Each row was made from one path, in order. Every step used is in the known rows, and no mark comes twice. Write each row's path.
Known rows:
V -> L -> E -> N: [-1.91  3.71 -1.67 -2.49 -2.25 -1.90  3.96 -2.97 -1.01 -0.60 -1.40  0.27
 -4.95 -0.92 -0.17  0.03  2.72  0.07 -1.38  2.86  3.95 -0.49  2.42 -1.77
 -1.61  0.69  2.69 -1.41]
A -> Y -> Z -> J: [-1.75  0.05 -0.55 -2.73 -1.48 -0.46 -1.42 -1.60  0.32  0.40 -1.18  0.91
 -1.91 -0.14  0.54  2.10  1.27 -1.57  1.03  1.65  3.33 -1.17  2.41 -1.38
  1.75 -0.82  0.01 -1.97]
J -> N -> E -> L: [-0.75  3.36 -2.04 -2.99 -1.52 -1.63  3.58 -1.04 -0.16 -0.79 -0.25  1.10
 -3.36 -1.05  1.71 -2.81  0.96  0.88 -1.11  3.09  6.08 -2.85  1.08 -2.40
 -1.06  0.21  1.75 -3.57]
J -> Z: [-0.50 -0.01 -0.08 -2.88 -0.33 -1.24  0.89 -1.34 -0.61 -1.20  0.80 -0.42
 -2.17  2.09  0.68 -0.33  2.11 -0.14 -2.08  0.84  2.28 -1.63 -0.13 -1.35
 -0.34 -0.46  2.07 -2.30]
V -> L -> E -> N -> J -> Z: [-0.07  1.71  1.02 -3.59 -2.60 -1.52  3.47 -2.49 -0.58 -0.54 -1.51 -0.93
 -2.26 -0.95  1.27 -1.59  3.54  0.15 -0.45  2.69  3.32 -1.87  1.74 -0.70
 -1.46  0.74  4.57 -1.20]
L -> E -> N: [-2.55  3.32 -2.59 -3.23 -2.14 -2.62  3.62 -2.03  0.81 -0.95 -1.83  0.18
 -4.34 -0.87 -0.45 -0.54  2.48  0.95 -0.07  2.20  4.11 -1.25  1.71 -1.42
 -1.45  1.20  1.92 -1.33]
Z -> J -> N -> K: [-0.91  0.64  0.61 -3.20  0.34 -0.75  2.42 -2.65 -1.17 -0.07 -1.65  0.51
 -2.33  0.30  0.74 -0.56  0.75 -1.83 -2.16  0.91  4.60 -1.69  1.33 -1.46
  0.63 -0.31  3.32 -3.02]
E -> N -> K -> B: [-0.98  2.35 -1.10 -2.33 -1.75 -1.70  2.34 -2.71  1.37 -1.19 -0.39 -1.72
 -2.88  0.66  0.01 -1.82  1.59  0.14 -3.63  0.09  4.01 -2.02  0.35 -1.60
 -0.21  1.03  0.67 -4.13]
K -> B -> W -> Z -> J -> N: [-0.88 -0.38 -0.87 -2.07  0.46 -2.61  0.86 -1.25  1.43 -1.21 -2.42  1.07
 -2.34  1.01 -0.12  0.14 -1.26 -0.80 -0.70 -0.48  1.92 -0.52  1.24 -2.09
  0.18  1.37  1.66 -2.78]
B -> W -> Z: [-1.38  0.38 -1.40 -2.73 -0.39 -3.42  0.82 -0.56  0.36 -1.85  0.16  1.27
 -3.57  2.47 -0.63  0.76 -0.18 -1.52 -0.01  0.10  3.12 -0.26  0.14 -2.52
  0.66  1.54  0.48 -2.12]
V -> L -> E -> N -> J -> Z -> Y: [-0.73  1.09  0.89 -3.43 -2.62 -0.90  3.51 -1.62  0.45  0.12 -1.69  0.91
 -3.04  0.06  3.19 -1.39  4.03 -1.44  0.35  2.65  1.92 -1.75  2.81 -0.11
 -0.40  1.16  3.33 -0.44]
W -> Z: [-2.38  0.59 -0.88 -3.14 -0.69 -2.22  1.17 -0.81 -0.14 -1.17  0.97  0.70
 -3.30  2.07  0.70  0.45  0.25 -0.65 -1.20  0.60  1.97 -1.72  0.36 -3.11
 -0.21  0.03  1.10 -2.23]
K -> N -> E: [-1.84  2.11 -1.56 -3.16 -0.79 -0.24  2.48 -1.24  0.41 -0.87 -1.14  1.43
 -3.83 -0.38  1.52 -1.62  0.54  1.66 -0.64  0.65  5.73 -3.51  0.40 -2.14
  0.12  0.06  2.31 -2.36]
V -> L -> E: [-2.01  3.05 -1.35 -1.81 -1.38 -1.87  3.94 -2.44 -2.58 -1.28 -0.55  1.19
 -5.48  0.52  0.28  1.90  2.26 -0.38 -2.46  3.15  3.24 -1.33  2.66 -2.53
 -0.77 -0.14  2.16 -1.09]
Z -> W: [-0.98  1.03 -2.35 -2.86 -0.88 -1.93  2.60  0.28  0.77 -0.01 -0.71  1.84
 -3.39  1.67  0.90  2.13  1.42 -2.14 -0.74  0.71  2.94 -1.19  0.39 -1.23
  1.25  0.82  1.40 -1.43]
K -> B -> W: [-0.67  1.78 -2.42 -1.82 -0.24 -2.64  0.83 -1.26  1.28 -2.46 -0.79  0.22
 -3.77  2.35 -1.28  0.94  0.39 -0.75 -1.89 -0.19  3.80 -0.46 -0.01 -1.35
  1.09  1.90 -1.13 -2.64]
N -> E: [-1.60  2.64 -2.51 -3.90 -0.60 -1.09  2.34 -0.25  0.09 -0.50  0.30  1.02
 -4.20  0.78  1.80 -0.23  1.09 -0.18 -1.13  1.95  5.19 -2.46  1.00 -2.40
 -0.11 -0.51  1.45 -2.77]
K -> N -> E -> L -> V: [-2.48  4.72 -2.30 -1.98 -0.95 -1.87  2.89 -0.34 -0.51 -0.29 -0.70  0.51
 -3.42 -0.93  2.04 -1.52  1.85  2.26 -1.23  1.75  6.53 -2.54 -0.13 -2.12
 -0.38  0.23  0.95 -2.36]
A -> Y -> Z -> J -> N: [-0.95 -0.73  0.03 -2.60 -1.19 -0.02 -0.87 -2.13  0.23 -0.43 -2.38  1.54
 -1.47 -0.80  0.17  0.21  0.80 -1.75  1.21  1.01  3.18 -1.05  2.24 -1.38
  0.77 -0.46  1.62 -2.47]
A -> Y -> Z: [-1.26  0.11 -0.82 -2.38 -2.74 -0.47 -1.36 -1.68  0.14 -1.44  0.09  1.05
 -2.22  0.55 -0.36  0.68  2.02 -1.41  0.79  1.24  3.35 -1.54  1.32 -1.77
  0.96 -0.35 -0.50 -2.49]
Z -> J -> N -> K -> B: [-0.72  0.80 -0.12 -1.98 -0.04 -1.07  2.08 -2.68  0.44 -0.83 -1.62 -0.53
 -2.29  0.71  0.57 -0.69  0.31 -0.63 -3.82 -0.02  3.13 -2.26  1.19 -1.83
  0.37  0.25  1.82 -3.86]
J -> N: [-1.10  1.16 -0.75 -3.18 -0.22 -0.42  1.94 -1.86 -0.57 -1.68 -0.97  1.10
 -2.81  0.48 -0.08 -0.88  0.72 -1.08 -1.22  0.86  3.58 -1.53  0.44 -1.65
 -0.64  0.11  2.29 -2.63]
Y -> Z: [-1.48  1.50 -1.09 -2.71 -1.39 -0.05 -0.82 -1.14 -0.77 -1.45 -0.10 -0.09
 -1.83  0.36 -1.00  0.35  0.92 -0.11 -1.16  1.61  2.82 -1.94  0.90 -2.59
  1.06 -0.19 -0.11 -2.38]
B -> W: [-0.99  1.74 -1.88 -2.87  0.09 -2.35  1.18 -1.00  0.00 -1.72 -0.51  1.00
 -3.84  1.85 -1.03  1.22  0.66 -1.79 -0.41  0.82  5.11  0.06  0.22 -1.06
  1.22  1.44 -0.05 -1.82]
N -> J -> Z -> Y -> A: [-1.65  0.63  1.36 -4.32 -2.02 -0.35 -0.41 -1.08  1.84 -0.01 -0.95  1.74
 -1.24  1.47  3.12  0.21  3.08 -3.69  0.89  2.01  1.63 -2.30  2.16 -0.60
  1.84  0.14  1.67 -1.13]
A -> Y -> Z -> J -> N -> K -> B -> W: [ 0.85 -0.76 -0.33 -0.98 -1.41 -2.14 -0.72 -2.60  1.39 -1.62 -2.69  0.83
 -1.87  0.57 -1.35 -0.03  0.49 -1.94 -0.32 -0.58  4.20 -0.27  1.60 -1.02
  1.90  1.91  0.19 -3.68]

Write each row's path:
[-0.64  1.97 -1.97 -3.84 -0.55 -0.55  2.67 -0.94  0.09 -1.06 -0.89  1.73
 -3.73  0.02  1.24 -1.83  0.63 -0.25 -0.72  1.36  4.95 -2.26  1.06 -2.38
 -0.94 -0.19  2.80 -3.22] : J -> N -> E
[-0.16  0.50 -1.03 -3.63 -2.91 -2.99  3.91 -0.06  2.16  0.09 -2.85  0.53
 -1.93 -0.60  1.39 -0.62  3.43 -0.44  1.45  1.58  2.58 -1.89  0.99 -0.13
 -0.22  2.15  4.18 -0.50] : L -> E -> N -> J -> Z -> W
[-0.72  1.95 -1.89 -2.49 -0.66 -3.44  2.80 -0.21  0.64 -0.13 -1.48  1.67
 -3.20 -0.92  1.42 -1.81 -0.43  0.37  0.48  2.50  5.62 -1.27  1.76 -2.69
 -0.14  1.09  1.95 -3.11] : B -> W -> Z -> J -> N -> E -> L
[ 0.58  0.43 -0.58 -1.20 -0.22 -1.86 -0.25 -2.08  0.78 -1.79 -2.89 -0.06
 -1.50  0.40 -1.94 -0.43 -0.35 -0.92 -2.00 -0.27  3.73 -0.52  1.26 -1.67
  1.93  1.98  0.60 -3.65] : Y -> Z -> J -> N -> K -> B -> W
[-2.76 -0.03 -0.78 -3.08 -0.85 -1.47  1.35  0.00  1.06 -0.34  0.50  2.48
 -3.79  2.82  2.63  0.33  1.03 -2.22 -0.08  0.63  0.86 -1.80  1.38 -2.25
  0.74  0.52  0.17 -1.54] : W -> Z -> Y
[-0.80  1.26  0.24 -4.34 -2.49 -2.12  2.99 -1.66  0.90 -0.95 -1.85 -0.94
 -1.65 -0.91  1.05 -2.04  3.61  0.83  0.63  2.12  3.40 -2.50  1.04 -0.38
 -1.42  1.09  3.74 -1.10] : L -> E -> N -> J -> Z
[-0.93 -0.20  0.21 -1.79 -0.26 -2.00  1.81 -2.28  0.62 -1.04 -1.20 -0.25
 -2.15  1.11  0.94 -1.00 -0.40 -0.41 -3.55 -0.50  1.83 -2.33  1.03 -2.71
  0.01  0.49  2.17 -3.93] : W -> Z -> J -> N -> K -> B
[-1.73  0.38  0.39 -3.07 -1.47 -0.84 -0.86 -1.25  1.51 -0.07 -0.19  2.10
 -2.12  2.43  2.23  0.66  2.71 -3.20 -0.28  1.57  0.92 -1.35  2.18 -1.14
  1.55 -0.20  1.00 -1.71] : J -> Z -> Y -> A
[-0.33  0.26  1.13 -4.31 -1.12 -0.58  1.44 -1.12 -0.11 -1.06 -0.10 -0.87
 -1.06  0.99  1.74 -1.02  2.53 -0.66 -0.76  1.39  3.11 -2.83 -0.01 -0.70
  0.12 -0.06  2.90 -1.63] : N -> J -> Z
[-1.25  3.20 -0.46 -2.38 -2.38 -2.27  4.56 -3.60 -1.80 -0.51 -1.10 -0.24
 -4.61 -0.56  0.00 -0.83  2.93 -0.59 -2.67  2.40  5.12 -1.07  2.18 -1.93
 -0.87  0.76  3.32 -2.49] : V -> L -> E -> N -> K
[-1.29 -0.02 -0.44 -1.97  0.23 -3.53  0.95 -1.27  1.07 -0.30 -1.10  0.07
 -2.87  1.95  0.35  1.25 -0.75 -1.15 -1.90 -0.29  2.93 -0.68  1.10 -2.24
  1.57  1.14  0.76 -2.93] : N -> K -> B -> W -> Z -> J
[-0.06 -0.45 -0.55 -1.45 -0.73 -3.54  1.36 -1.74  0.91 -2.71 -0.89  0.57
 -2.83  2.26 -0.90 -1.42 -0.46 -1.11 -2.06 -1.35  2.66 -0.77  0.05 -2.73
  0.24  2.32  1.27 -3.77] : J -> N -> K -> B -> W -> Z
[ 0.26  0.78 -0.72 -1.65  0.33 -2.50  1.54 -2.32  0.91 -1.37 -2.58  0.35
 -2.74  1.15 -0.83 -0.04 -0.07 -1.55 -2.30 -0.44  4.60 -0.45  0.91 -1.12
  1.33  1.95  1.10 -3.43] : Z -> J -> N -> K -> B -> W
[-0.47  0.91  0.39 -3.03 -0.53 -0.66  2.54 -2.57 -1.39 -1.44 -0.73  0.50
 -2.62  0.69  0.02 -1.62  1.32 -1.65 -2.59  0.44  4.67 -1.98  0.39 -1.75
 -0.04  0.20  2.88 -3.47] : J -> N -> K
[-2.21  1.78  0.77 -4.34 -1.45  0.61  2.43 -1.96  0.31 -1.18 -2.02  0.46
 -1.70 -0.88  1.40 -1.30  1.24  0.25  0.29  0.73  5.31 -4.02  0.17 -0.87
  0.97  0.90  2.33 -0.92] : K -> N -> J
[-0.33 -0.72 -1.90 -2.00 -3.01 -1.41 -0.14 -0.03  1.58 -0.21 -0.94  2.40
 -2.42  0.90  0.18  1.98  2.08 -2.57  1.56  0.66  2.52 -1.01  1.19 -1.46
  2.05  0.70  0.14 -1.73] : A -> Y -> Z -> W
[-0.63  0.60 -2.09 -2.22 -1.78 -1.08  0.37  0.47  0.62 -0.42 -1.22  1.28
 -1.94  0.67 -0.43  1.65  1.06 -1.37 -0.28  1.00  2.06 -1.42  0.87 -2.11
  2.00  0.70  0.65 -1.86] : Y -> Z -> W
[-0.45  0.26 -1.23 -3.15 -1.44 -0.22  0.12 -1.13  0.95  0.10 -2.05  2.21
 -2.44 -1.20  1.58 -0.62  0.72 -1.01  1.68  1.55  4.70 -1.88  2.69 -1.98
  0.22 -0.66  2.36 -3.07] : A -> Y -> Z -> J -> N -> E
[ 0.57  0.12 -0.23 -4.19 -2.30 -1.75  2.64  0.00  2.22  0.52 -1.81  0.04
 -1.12  0.05  1.72 -0.91  2.89 -1.37  0.96  0.77  2.93 -1.68 -0.06  0.09
  0.29  1.62  3.83 -1.39] : E -> N -> J -> Z -> W
[-1.15 -0.39  1.02 -3.05  0.15 -1.72  2.15 -2.20 -0.86 -0.13 -1.34  0.69
 -1.96  0.66  0.97 -0.80  0.01 -1.70 -1.86  0.32  3.27 -1.70  1.23 -2.46
  0.22 -0.15  3.69 -3.16] : W -> Z -> J -> N -> K
[-1.03 -0.56 -0.48 -2.95  0.69 -2.34  1.08 -1.15  0.49 -0.67 -2.35  1.63
 -2.47  0.68 -0.10  0.31 -0.98 -1.77  0.47  0.24  3.07 -0.15  1.41 -2.05
  0.30  1.08  2.52 -2.11] : B -> W -> Z -> J -> N
[-2.05  3.50 -2.05 -2.24 -0.09 -3.10  2.57  0.45 -0.30  0.78 -0.89  0.85
 -2.94 -0.67  2.75 -0.96  0.71  0.69 -0.53  2.21  4.67 -1.39  1.16 -2.83
 -1.03 -0.21  2.21 -2.91] : W -> Z -> J -> N -> E -> L -> V
[-0.28  0.95  0.86 -4.82 -1.90 -0.84  1.85 -1.62  0.98 -0.68 -0.81 -1.57
 -0.84 -0.36  1.36 -2.47  2.88 -0.29  0.19  1.33  3.82 -2.23  0.02 -0.07
 -0.81  0.61  3.46 -2.03] : E -> N -> J -> Z
[-0.52  2.02 -2.37 -1.69 -0.97 -3.62  2.58 -0.55  1.82 -0.64 -1.49  0.82
 -3.03 -0.66  1.39 -2.02 -0.84  1.23 -0.69  1.90  4.60 -1.84  1.76 -2.84
 -0.21  1.55  1.11 -3.72] : K -> B -> W -> Z -> J -> N -> E -> L
[-1.97 -0.14 -1.19 -2.68 -0.45 -2.62  0.97  0.30  1.59 -0.92 -0.29  2.90
 -4.02  3.20  1.42  0.63  0.59 -3.01  0.94  0.27  2.03 -0.35  1.24 -1.80
  1.62  1.84 -0.38 -1.37] : B -> W -> Z -> Y
[-1.21  0.68 -0.76 -2.34 -0.50 -3.69  1.21 -1.69  2.08  0.02 -1.76 -0.64
 -2.65  0.84  0.04  0.03 -0.37 -0.80 -1.17 -0.34  3.55 -0.16  1.19 -1.79
  0.86  1.77  1.28 -3.15] : E -> N -> K -> B -> W -> Z -> J
[ 0.34 -0.83 -1.22 -2.45 -0.90 -2.11  1.79  0.30  0.82 -0.16 -0.40  1.01
 -2.10  2.17  1.04  1.02  2.09 -1.30 -0.97  0.36  1.52 -1.20 -0.09 -0.91
  0.64  0.50  2.58 -1.67] : J -> Z -> W
[-1.76  4.34 -2.29 -2.48  0.09 -2.16  2.75  0.03 -0.61  0.83 -1.39  0.72
 -3.06 -1.21  2.46 -0.68  1.44  0.55 -0.90  2.72  5.96 -1.42  1.26 -1.86
 -0.76 -0.44  1.80 -2.85] : Z -> J -> N -> E -> L -> V
[-0.84 -0.22  1.05 -4.22 -1.15 -0.02  1.45 -0.26  1.07 -0.34 -0.47  1.04
 -1.75  1.81  3.58 -0.97  3.05 -2.29  0.29  1.35  1.95 -2.66  1.01 -0.06
  0.98  0.54  1.79 -0.98] : N -> J -> Z -> Y
[-1.83 -0.29 -0.03 -3.15  0.35 -1.38  1.43 -1.40  0.00 -0.17 -1.67  1.24
 -2.20  0.31  0.94  0.05 -0.66 -1.08 -0.38  0.63  2.06 -1.29  1.62 -2.38
 -0.38 -0.23  3.11 -2.19] : W -> Z -> J -> N
[-1.60  3.91 -0.33 -4.16 -2.96 -1.33  4.47 -2.54 -0.35 -0.53 -2.11 -0.12
 -3.68 -1.92  1.12 -0.65  2.83 -0.64  0.23  3.35  4.98 -1.92  2.40 -1.16
 -1.08  1.22  3.31 -0.84] : V -> L -> E -> N -> J
[-2.02  1.38 -0.75 -2.94 -0.16 -0.02 -0.88 -1.05 -0.32  0.27 -1.31 -0.19
 -1.55 -0.29  0.01  1.76  0.29 -0.32 -0.76  2.06  2.82 -1.56  2.13 -2.02
  1.75 -0.80  0.44 -1.96] : Y -> Z -> J
[-0.97  3.18 -1.05 -1.12 -2.48 -2.42  3.99 -3.58 -0.41 -1.28 -1.02 -1.21
 -4.42  0.04 -0.04 -0.83  2.38  0.50 -4.25  1.44  3.49 -1.68  1.88 -2.20
 -0.99  1.16  1.86 -3.23] : V -> L -> E -> N -> K -> B
[-1.89  2.80 -1.13 -3.08 -2.20 -2.75  4.09 -2.69 -0.23 -0.79 -1.55 -0.26
 -3.98 -0.58 -0.43 -1.33  2.83  0.21 -1.61  1.80  5.25 -1.61  1.43 -1.55
 -0.78  1.14  2.47 -2.40] : L -> E -> N -> K
[-1.64 -0.13 -1.64 -1.76 -0.73 -2.87  0.74  0.20  2.58 -1.49 -0.37  2.18
 -3.91  3.50  1.50  0.33  0.29 -2.10 -0.33 -0.42  0.90 -0.66  1.05 -1.91
  1.44  2.25 -1.27 -1.98] : K -> B -> W -> Z -> Y
[-0.56  1.67 -1.38 -2.39 -2.58 -1.31  1.16 -1.21  0.51  0.23 -1.20  1.44
 -2.28 -2.41  1.85 -1.84  1.18  0.22  1.12  3.31  5.66 -2.40  2.66 -2.03
  0.06 -0.31  1.11 -3.37] : A -> Y -> Z -> J -> N -> E -> L
